Each row comes from the steps of one path. Every step used is in the known rows, and no mark comes twice. Write the path behind each row, first mark first.
In the rows, 128 means zero.
Known rows:
soful > budedat > sabuk: [102 159 123 121  75 123 117 148  73 178 160 144 109 140 144 150 143 121
 138 159  97 164 133 162]
tesu > mubasa: [119 108 148 151 118 121 181  82 163 127 146 145 145  73 167 132  75 111
 102  92 149 144  88 147]
tesu > ralon > soful > budedat: [117 144 162 117 102 141 106 179 129  86 158 149 124 152  84 184  89 121
 111 164 152 138 146 128]
budedat > tesu > fuzi > sabuk: [134 124 126 107 177 129 173 141 124 155 113 134 163 106 165  96 159 166
 151  81 144  96 156 114]
sabuk > budedat: [151 139 149 135 117 149 155 121 112 123 159  99  47 123 126 159 110 112
 125 140 140 151  90 121]
roba > soful > budedat > tesu > mubasa > nuveb: [116 117  96 121 136 106 123  72 101 140 136 149 123 130 154 132  84 115
  70 162 145  95 126 180]
mubasa > nuveb: [132 119 143 143 116  81 153 157 167 161 120 117   4  59 112 115 120 119
 106 113  81 122 105 167]
tesu > mubasa > nuveb: [104 114 147 161 113  90 189 114 184 116 130 134  91  28 135 128  81 123
 104 101 141 147  88 176]
roba > soful > budedat > sabuk > ralon > tesu > mubasa > nuveb: [106 113  88 136 100  89  78  77 109 120 119 142 140 132 134 138 108 119
  78 163 134 112 126 164]
tesu > fuzi: [157  81 161 134 153 142 160 136 178 131 159 112 135 107 152 119 153 127
 137  81 133  99 132 120]
roba > soful > budedat > tesu > fuzi: [136 106  99 110 152 128 113  74  97 147 148 144 145 162 165 129 107 113
  82 153 143  78 142 157]
fuzi > tesu > ralon: [125 128  97 115 161 116 118  98 179 110 128 121 105  86 103 111  92 115
 129  96  90  68 124 122]
sabuk > ralon: [153  82 164  96 123 138 118 120 159 160 134  76 116 151 123 156 157 137
 140 110  98 158 114 105]
ralon > tesu > fuzi > sabuk > budedat > soful > roba: [140 141 120 222 120 119 110 135 191  65  93 143 116  93  96  72 148 105
 142 128 120  74 119  99]
roba > soful > budedat > sabuk > ralon > tesu > mubasa: [114 109  88 131 103 105  73  61  99 126 127 146 166 154 149 140 105 112
  77 159 137 111 125 150]
ralon > tesu > fuzi > sabuk > budedat: [151 140 121 216 141 113 127 136 193  90  83 147 115  86 112  74 129 119
 139 113 129  60 129  89]
bipiz > nuveb > mubasa: [126 139 131 149 103  94 172 130 144 157 191 136  54 103 152 106 143  97
 109 132  69 228 113  64]
budedat > tesu: [137 132 128  85 142 105 163 119  92 193 128 137  87 117 192 120 138 146
 108  95 111  97 138 116]
fuzi > sabuk > budedat: [142 150 118 168 149 164 143 128 128 125 104 132 136 119  90  95  95 115
 156 130 133 166  94 127]
tesu > fuzi > sabuk > ralon > keva: [152  75 160 147 167 182 121 151 211 115 115 100 200 128 110 106 166 155
 183  95 144 129 128 113]
tesu > fuzi > sabuk > ralon: [150  83 151 143 173 165 143 146 194 111 118  99 207 119 102 102 164 149
 181  87 142 136 135 113]
roba > soful > budedat > tesu > ralon: [129 119  97 100 146 127 102  77  88 149 145 154 142 167 151 143  91 123
  76 171 142  83 145 152]
fuzi > sabuk > budedat > soful: [145 148 116 164 135 159 110 125 124 119 114 142 149 141  87  97 119 107
 139 123 143 174  84 124]
bipiz > nuveb: [151 131 117 125 122 100 186 144 131 165 158 122  69 146 151 113 133  94
  95 122  57 206 126  89]
budedat > sabuk > ralon > tesu: [119 116 118 103  69  81  76 132 102 160 104 111 130 130 152 144 192 155
 128  94  90 149 133  91]
roba > soful > budedat > tesu > mubasa: [124 114  95 115 140 121 118  55  91 146 143 156 149 151 170 133  79 108
  69 157 149  93 127 167]

Write each row's path:
[113 147 104 123 137 119  99 121 163  75 135 129 103 110  84 127  80  90
 124 120 105  83 126 138]
fuzi > tesu > ralon > soful > budedat
[112 119 170 108  89 118 116 161 138  92 128  87 111 147  96 183 138 128
 134 145 142 183 121 144]
sabuk > ralon > soful > budedat > tesu > mubasa > nuveb
[128 101  92 125 114 112  67  79 105 128 132 136 162 165 143 135 133 117
  89 156 132  95 140 141]
roba > soful > budedat > sabuk > ralon > tesu > fuzi
[131 119 112 120 153 142  85 105 203 114 124 122  95  99 113 119  94 126
 132 108  92  56 115 121]
fuzi > tesu > ralon > keva
[126 108  87 122 104 105  59  72  91 143 127 142 144 171 146 136 118 108
  78 163 117 101 132 143]
roba > soful > budedat > sabuk > ralon > tesu
[137 141 149 140  81 156 118 116 106  84 178  99  57 144 102 157 149  90
 123 160 131 174  72 136]
sabuk > budedat > soful > roba
[104 173 136 106 125 137 153 160  95 164 155 147 108 135 131 165 125 156
 147 181 130 124 161 149]
soful > budedat > tesu > ralon
[132 114  89 122 161 136 110  78 101 142 132 154 172 162 147 111 101 116
  95 155 146  86 141 159]
roba > soful > budedat > tesu > fuzi > sabuk
[149 112 144 162 172 171 162 147 172  94 131 112 173 104 104 104 142 135
 174 102 163 133 124 121]
tesu > fuzi > sabuk > budedat
[138 115 140  89 163 118 177 136 121 162 138 122 124 108 188 121 167 164
 133  81 140  84 157 112]
budedat > tesu > fuzi
[103 108 137  80  47 108  78 145  77 119 134  91 136 153 131 164 183 125
 132 109  93 195 121 121]
budedat > sabuk > ralon > soful > roba
[144 103 101 128 132 130  95  63 105 154 152 150 124 170 148 127  80  84
  68 164 119  94 118 165]
roba > soful > budedat
[113 161 130 132 145 147 163 158 109 156 143 141 139 129 135 125 141 144
 168 160 135 125 156 158]
soful > budedat > tesu > fuzi > sabuk
[114 167 132 118 119 130 156 144  87 183 154 145  84 137 152 142 127 130
 138 168 110 127 144 159]
soful > budedat > tesu
[144 124 115 172 144 135 104 126 177 136  61 131 168 126  83  76 126 130
 159 113  96 138 115 100]
fuzi > sabuk > ralon > tesu
[150 129 119 214 142 105 122 134 202 109  78 159 125  85 123  60 131 116
 132  98 112  50 136  90]
ralon > tesu > fuzi > sabuk
[132 118 138  97 164 130 151 153 124 124 108 117 174 129 147 115 166 163
 152  83 157 117 157 109]
budedat > tesu > fuzi > sabuk > ralon > soful
[112 173 116 148 139 166 145 151 104  75 101 129 147 122  69 115 101 131
 168 156 149 167 117 128]
fuzi > sabuk > budedat > tesu > ralon > soful > roba
[130 118 133 151 121 161 105 140 153  95  89 110 174 150  62  97 119  99
 164 129  99 186 104 130]
fuzi > sabuk > ralon > soful > roba
[139 144 148 109 145 144 180 137  99 114 153  91  79 113 148 162 149 157
 146 126 176 128 126 111]
sabuk > budedat > tesu > fuzi
[130 158 122 144 156 176 128 146 127 122  94 136 149 125  99 118 108 163
 165 145 157 147 117 114]
fuzi > sabuk > budedat > tesu > ralon > keva
[120 143 141  72 133 109 139 155  92 132 131 145 118 134 151 161 123 162
 104 115 152 104 160 103]
budedat > tesu > ralon > soful
[153 137 121 215 131 108 104 135 190  86  91 155 123 100 111  76 145 115
 128 108 138  67 122  87]
ralon > tesu > fuzi > sabuk > budedat > soful
[107 147 140  79 121 119 146 155  93 111 135 135 110 125 137 158 125 154
 119 134 135 110 158 115]
budedat > tesu > ralon > soful > roba
[134 116 132  95 178 134 166 144 130 149 109 114 175 115 154 110 174 179
 164  84 148 111 159 107]
budedat > tesu > fuzi > sabuk > ralon
[126 166 112 139 163 160 152 142 110 121  98 135 156 114  92 113 107 156
 164 136 157 154 122 114]
fuzi > sabuk > budedat > tesu > ralon
[119 116 171 102  92 134 112 144 129  97 136  93 138 168 111 184 135 122
 133 139 145 183 120 131]
sabuk > ralon > soful > budedat > tesu > mubasa
[121 153 147 139 103 132 115 175  99  91 137 151 125 165 118 133 106  85
 118 142 150 141 133 152]
ralon > soful > budedat > tesu > fuzi > sabuk
[122 141 134  70 150 115 158 142 102 166 131 140 119 114 160 154 135 186
 121 114 139  96 163 102]
budedat > tesu > ralon
[131 117 169  95  93 133  98 156 120 114 136  90 115 185 108 178 148 118
 134 144 126 173 127 124]
sabuk > ralon > soful > budedat > tesu
[101 156 126 129  69 114  95 152  95 161 137 127 114 145 126 156 165 135
 152 168  97 161 140 140]
soful > budedat > sabuk > ralon > tesu
[119 122 139 104 153 141 159 151 125 103 112 107 166 122 132 112 170 153
 167 104 139 123 152 121]
budedat > tesu > fuzi > sabuk > ralon > soful > roba
[127 137 129 134 134 151 106 152 129 120  88 125 184 163  79 109 124 123
 163 131 125 180 123 128]
fuzi > sabuk > ralon > soful > budedat > tesu
[ 97 167 133 130 117 128 177 129  99 159 154 150 117 112 159 148 109 135
 138 163 139 139 136 169]
soful > budedat > tesu > mubasa
[118 105 136  73  59  97  72 146  75 140 130 103 142 159 147 167 181 135
 117  88 109 188 124 108]
budedat > sabuk > ralon > soful
